In the rows, zero is written as 128.
Known rows, with every way that one mark hangs from another:
[deda [medi [rute vogin]]]: [126,91,138,120,123,113,131,153,87,134,132,123,101,132,139,110,166,124]
[medi vini]: [131,105,117,142,133,130,140,115,173,133,144,114,130,114,156,133,128,119]
[deda [medi [rute vogin] [sato povodun] vini]]: [120,140,166,126,138,139,113,138,100,150,127,107,109,148,103,135,153,122]
[povodun mati]: [114,103,76,139,97,96,153,124,144,116,142,129,126,85,165,108,148,133]
[medi deda vini]: [129,71,135,127,108,133,138,113,200,129,161,122,145,111,162,151,119,148]
[deda [medi rute [sato [povodun mati] vogin] vini]]: [90,171,138,136,154,142,114,136,110,148,133,120,140,156,92,121,140,111]
[mati povodun]: [160,97,89,127,121,117,151,130,123,118,127,131,141,86,192,149,132,120]
[sato [medi rute] povodun]: [169,135,133,118,140,132,138,110,78,117,72,154,114,131,127,111,120,101]
[medi deda rute [sato [povodun mati]] vini]: [92,124,138,113,109,139,126,113,142,144,181,126,158,117,125,157,116,152]
[ruvil vini]: [126,100,103,136,99,130,139,102,157,101,120,134,133,72,181,135,131,125]
[sato [medi deda vini] povodun]: [169,106,152,126,121,144,131,97,174,115,77,142,128,132,138,144,111,125]
[medi deda rute [sato povodun vogin] vini]: [134,149,158,109,130,159,116,120,154,140,161,134,175,136,107,157,91,138]
[deda [medi rute [sato povodun vogin] vini]]: [115,168,157,130,165,152,112,134,106,148,122,119,134,160,85,128,132,110]
[deda [medi rute [sato povodun vogin]]]: [129,160,146,122,149,131,119,139,75,132,111,134,125,138,81,117,141,124]
[vogin rute sato]: [102,123,86,130,134,88,137,151,77,114,147,134,99,114,137,110,131,146]
[rute [vogin [sato povodun]]]: [168,134,104,136,113,102,136,134,122,110,101,116,98,109,128,108,152,139]
[sato povodun [vogin rute]]: [171,170,93,135,128,123,135,156,98,110,81,160,127,129,142,116,125,105]
[rute [vogin sato]]: [150,109,100,134,108,94,136,137,133,112,137,112,102,100,138,106,145,148]

Rows:
[134,155,128,139,131,137,125,119,182,135,156,113,153,112,115,139,104,125] : [medi [sato vogin] vini]
[141,116,139,133,143,130,127,96,153,113,94,128,117,138,109,127,112,142] : [vogin [sato [medi deda vini] povodun]]
[95,128,106,135,128,111,126,129,113,113,110,146,111,145,133,121,114,137] : [vogin rute [sato [medi deda vini] [povodun mati]]]
[131,102,144,111,126,138,122,130,141,138,162,116,137,145,137,137,120,145] : [medi deda [rute [vogin [sato povodun]]] vini]
[119,162,119,137,130,132,121,144,143,135,160,126,143,120,128,144,98,121] : [medi [sato [vogin rute]] vini]
[99,142,145,131,125,131,116,142,103,150,137,107,113,144,110,127,160,123] : [deda [medi [rute vogin] [sato [povodun mati]] vini]]
[115,93,148,121,99,130,127,109,194,134,183,115,149,92,130,168,110,170] : [medi deda sato vini]
[109,152,132,117,117,150,122,122,159,142,172,135,180,130,116,149,98,139] : [medi deda rute [sato [povodun mati] vogin] vini]
[149,115,138,113,85,118,134,109,145,115,130,137,133,78,116,156,130,174] : [medi deda [sato povodun]]
[145,114,118,137,101,115,127,119,166,114,104,120,113,130,135,119,129,142] : [rute [vogin [sato [medi deda vini] [povodun mati]]]]
[141,172,67,144,116,111,140,158,103,110,93,159,130,123,153,108,133,106] : [sato [povodun mati] [vogin rute]]
[89,129,126,139,149,123,119,143,102,145,132,103,104,165,116,104,167,116] : [deda [medi [rute [vogin [sato [povodun mati]]]] vini]]
[182,139,126,119,113,129,131,139,118,97,61,180,132,135,137,127,99,120] : [sato [medi deda] povodun [vogin rute]]
[94,100,146,131,160,135,126,133,110,147,149,115,117,154,133,120,148,112] : [deda [medi rute vini]]
[93,174,121,148,139,129,115,151,113,135,114,126,122,147,107,127,147,117] : [deda [medi [sato [povodun mati] [vogin rute]] vini]]
[115,96,150,128,139,132,122,146,119,148,145,108,110,153,141,120,155,111] : [deda [medi [rute vogin] vini]]
[150,143,137,128,160,152,127,117,142,133,121,141,153,158,133,114,81,84] : [sato [medi rute vini] vogin]
[131,142,90,142,134,100,138,109,106,103,79,134,101,117,111,93,135,129] : [vogin [sato medi [povodun mati]]]
[100,144,161,128,156,143,117,127,92,151,131,113,117,146,93,136,147,121] : [deda [medi rute [sato povodun] vini]]
[146,96,131,102,106,114,132,137,109,120,147,132,127,121,133,125,132,159] : [medi deda [rute [vogin [sato povodun]]]]
[152,110,162,112,133,154,127,102,134,128,102,147,138,149,135,141,102,115] : [sato [medi deda rute vini] povodun]
[96,144,156,128,158,142,114,138,119,152,159,113,139,149,96,128,126,120] : [deda [medi rute [sato vogin] vini]]
